Every row comes from one small tree of marks. The marks that hang from a mark follow it in brackets, in alphabetical order. Every link used is in the known rows. Which tree was each row made from?
Known rows
lozu[sano[kulu[fised] valo[feki]]]: 0.806,2.428,-0.318,0.541,0.057,-0.912,1.983,-0.370,-1.798,-2.583,1.154,-0.997,2.397,1.133,2.097,3.682,-4.150,-0.770,0.666
kulu[fised sano[lozu valo[feki]]]: 0.679,2.333,-0.972,-1.556,-1.475,-1.956,2.110,-2.775,-1.506,-2.802,-0.570,-1.880,0.058,-0.126,-0.613,2.886,-4.203,-1.776,2.969
misa[valo[sano[lozu]]]: -0.073,1.634,-2.115,0.039,-1.509,-0.536,1.253,-4.353,-2.568,-3.523,2.972,1.721,1.554,-0.718,-2.406,3.356,-2.329,-0.313,2.023
mivori[ponin[sano[kulu[fised] valo[feki]]]]: 3.633,2.610,0.147,2.757,-0.999,-1.957,3.964,-0.338,-1.541,-2.781,-1.962,-1.480,1.182,1.477,0.301,2.738,-3.628,-1.385,-0.166
kulu[fised sano]: 0.661,2.114,0.051,0.554,-1.914,-1.487,0.538,-3.434,-0.840,-1.493,-0.920,-2.529,0.311,-0.377,-0.346,0.830,-3.841,-0.075,-0.930
sano[lozu valo[feki]]: -0.746,1.374,-1.308,-1.428,-0.472,-1.105,2.521,-1.511,-1.528,-2.451,0.316,1.560,1.362,0.659,-1.842,4.002,-2.531,-1.339,4.111
valo[feki sano[kulu[fised] lozu]]: 1.039,2.970,-0.477,0.042,-3.479,1.190,1.340,-3.297,-3.211,-5.938,0.179,0.202,1.878,0.285,0.626,4.708,-1.173,-2.045,3.029
kulu[fised sano[lozu valo]]: 0.458,1.887,-1.066,-2.025,-0.988,-3.210,2.672,-2.693,-1.806,-0.934,-0.253,-2.015,-0.003,-0.603,-0.906,2.232,-5.164,-1.688,2.334
ponin[mivori sano]: 0.897,3.059,-0.723,2.564,-3.641,-0.273,1.177,-0.572,-1.624,-1.156,-0.192,-1.306,0.737,-0.746,-1.414,1.767,-4.150,1.130,-2.829
ponin[mivori sano[kulu lozu]]: 1.742,3.457,-1.880,0.616,-5.357,-0.941,2.125,-1.453,-3.442,-1.560,0.752,-1.422,1.205,-1.715,-0.764,3.372,-5.521,-1.148,-1.300
sano[kulu lozu valo[feki]]: 0.860,2.077,-1.556,-1.903,-1.148,-1.654,2.219,-2.276,-2.129,-2.312,1.350,0.686,1.951,0.754,-0.268,4.684,-3.726,-2.847,3.474
mivori[ponin[sano[lozu valo[feki]]]]: 2.224,1.839,-0.995,1.495,-2.045,-1.349,4.540,0.001,-2.525,-3.304,-2.001,0.654,0.740,0.792,-1.393,3.654,-3.328,-1.355,1.921
mivori[ponin[sano[kulu valo]]]: 3.368,2.136,-0.371,2.325,-1.221,-2.406,3.782,-0.425,-2.126,-1.409,-1.146,-0.381,0.998,1.197,-0.115,2.865,-4.581,-1.343,-0.692
lozu[sano[kulu valo[feki]]]: 0.727,2.211,-0.961,0.337,-0.633,-0.241,1.207,-0.343,-2.280,-2.758,1.868,0.562,2.220,1.177,1.805,4.459,-4.412,-0.835,0.799
misa[valo[feki sano]]: 0.437,2.236,-1.115,1.838,-1.138,1.195,-0.514,-4.189,-1.196,-5.534,2.614,1.442,1.611,0.727,-1.597,3.393,-0.915,0.382,1.337
ponin[sano[kulu[fised]]]: 1.312,2.312,0.310,1.692,-3.706,-1.637,2.000,-0.989,-1.763,-1.617,-0.506,-2.102,1.668,0.602,1.180,1.498,-3.323,0.181,-2.945
misa[valo[feki sano[kulu[fised] lozu]]]: 1.305,2.809,-1.554,0.394,-1.897,0.153,0.959,-4.881,-2.179,-5.686,2.668,0.022,2.107,-0.121,-0.811,3.925,-1.756,-1.376,2.455
valo[sano[kulu[fised]]]: 1.093,2.421,0.396,1.235,-1.571,-0.357,1.032,-3.206,-2.190,-2.575,0.599,-0.493,1.697,0.460,0.754,2.763,-2.240,-0.806,-0.176
mivori[ponin]: 1.877,1.326,0.018,2.645,-0.187,-0.915,2.567,-2.216,-0.990,-1.455,-2.016,0.601,1.361,0.268,-1.846,1.753,-2.676,-0.504,-0.106
valo[feki sano[kulu[fised]]]: 1.481,3.178,0.568,1.677,-2.286,1.585,0.065,-3.155,-1.898,-5.501,0.032,-0.320,1.788,1.282,1.197,3.822,-0.808,-0.967,1.071
ponin[mivori sano[kulu[fised] lozu valo]]: 1.996,3.648,-1.390,-0.085,-2.547,-3.013,3.929,-0.500,-2.572,-0.426,0.671,-2.954,1.062,-1.084,-0.489,3.043,-6.184,-1.596,-0.188

Write each row's tree
0.673,1.939,-0.713,-1.189,-2.400,-2.220,2.806,-3.418,-2.230,-1.025,0.118,-1.399,2.447,-0.923,-0.151,2.297,-3.431,-2.104,0.836 : sano[kulu[fised] lozu]
2.566,4.240,-0.315,2.006,-1.829,-1.471,2.053,-0.337,-1.052,-1.731,0.242,-3.282,1.069,0.446,0.322,2.740,-4.919,-0.554,-1.438 : ponin[mivori sano[kulu[fised] valo[feki]]]
3.437,2.385,0.127,3.069,-2.423,-1.834,3.722,-1.054,-2.063,-2.097,-2.279,-1.645,1.390,0.479,0.208,1.827,-3.675,-0.932,-1.717 : mivori[ponin[sano[kulu[fised]]]]
1.879,3.721,-1.298,0.717,-4.664,-1.606,3.003,-1.334,-2.950,-1.363,0.054,-3.027,1.375,-1.794,-0.491,2.494,-5.295,-1.154,-1.446 : ponin[mivori sano[kulu[fised] lozu]]
0.864,2.802,-1.079,-0.101,-4.221,1.793,0.583,-3.337,-3.699,-6.147,0.952,1.738,1.627,0.429,0.250,5.544,-1.460,-2.090,3.205 : valo[feki sano[kulu lozu]]
2.060,3.642,-0.814,2.364,-4.212,-0.651,0.941,-1.253,-2.076,-1.088,0.724,-1.909,1.132,-0.646,-0.244,2.432,-5.172,0.006,-3.274 : ponin[mivori sano[kulu]]
0.275,1.544,-2.041,-2.216,-2.207,-2.188,1.454,-2.669,-2.573,-1.219,0.987,0.470,-0.303,-0.444,-1.411,3.531,-5.529,-1.693,2.450 : kulu[sano[lozu valo]]
3.146,2.020,-1.201,0.922,-2.242,-2.686,4.794,-0.442,-3.186,-1.780,-1.094,0.026,0.978,0.365,-0.534,3.579,-4.886,-2.219,0.927 : mivori[ponin[sano[kulu lozu valo]]]
1.029,2.500,0.013,0.099,-0.242,-1.684,0.875,-2.466,-0.216,-2.377,-0.664,-2.295,0.050,0.868,-0.087,1.994,-3.793,-0.650,1.062 : kulu[fised sano[valo[feki]]]
3.221,2.380,-1.121,1.211,-2.519,-1.674,4.350,-0.506,-2.972,-3.268,-1.371,0.134,1.070,0.852,-0.286,4.173,-4.125,-2.292,1.561 : mivori[ponin[sano[kulu lozu valo[feki]]]]
0.818,2.070,-0.012,-0.233,0.170,-2.884,1.451,-2.514,-0.469,-0.510,-0.326,-2.509,-0.032,0.317,-0.383,1.275,-4.670,-0.531,0.241 : kulu[fised sano[valo]]
1.994,1.668,-0.997,1.778,-3.479,-1.187,4.345,-0.706,-2.994,-2.692,-2.285,0.560,0.962,-0.276,-1.543,2.750,-3.364,-0.954,0.301 : mivori[ponin[sano[lozu]]]
0.531,2.048,-0.198,0.960,-1.568,-0.692,1.611,-1.290,-2.375,-1.682,0.834,-1.152,2.710,-0.152,1.879,2.497,-4.143,-0.184,-1.300 : lozu[sano[kulu[fised]]]
2.203,3.579,-1.064,1.521,-2.046,-2.060,1.862,-0.352,-1.757,-0.097,1.337,-1.906,0.816,-0.064,-0.306,2.909,-6.035,-0.491,-2.076 : ponin[mivori sano[kulu valo]]
3.280,2.211,-0.302,2.884,-2.968,-1.301,2.994,-1.042,-2.374,-2.200,-1.670,-0.412,1.199,0.650,-0.058,2.411,-3.843,-0.983,-1.659 : mivori[ponin[sano[kulu]]]
0.776,2.304,-0.515,-0.459,-2.895,-0.639,2.238,-3.347,-3.509,-3.050,0.717,0.012,1.726,-0.519,0.193,3.673,-2.582,-1.953,1.848 : valo[sano[kulu[fised] lozu]]
-0.531,1.622,-0.830,0.686,-0.102,0.119,1.424,0.167,-1.795,-2.831,1.042,1.166,1.811,1.072,0.524,3.876,-3.453,0.435,1.314 : lozu[sano[valo[feki]]]
1.322,2.018,0.448,0.048,1.846,-3.558,2.380,-2.058,-0.181,0.742,0.779,-1.909,2.086,1.156,0.521,1.727,-4.100,-1.365,-0.134 : sano[kulu[fised] valo]
0.680,2.006,-0.420,0.169,0.505,-2.130,2.554,-0.399,-2.043,-0.718,1.514,-1.133,2.391,0.512,1.913,2.986,-5.054,-0.558,-0.114 : lozu[sano[kulu[fised] valo]]
1.279,2.354,-0.832,1.300,-0.416,-1.133,0.679,-4.670,-1.459,-3.002,3.028,-0.444,1.982,0.025,-0.611,2.428,-2.594,-0.436,-0.074 : misa[valo[sano[kulu[fised]]]]
1.045,3.008,-0.851,1.835,-1.481,-1.604,2.169,0.325,-1.316,-0.109,0.464,-1.168,0.400,-0.110,-1.511,2.298,-5.107,0.718,-1.570 : ponin[mivori sano[valo]]
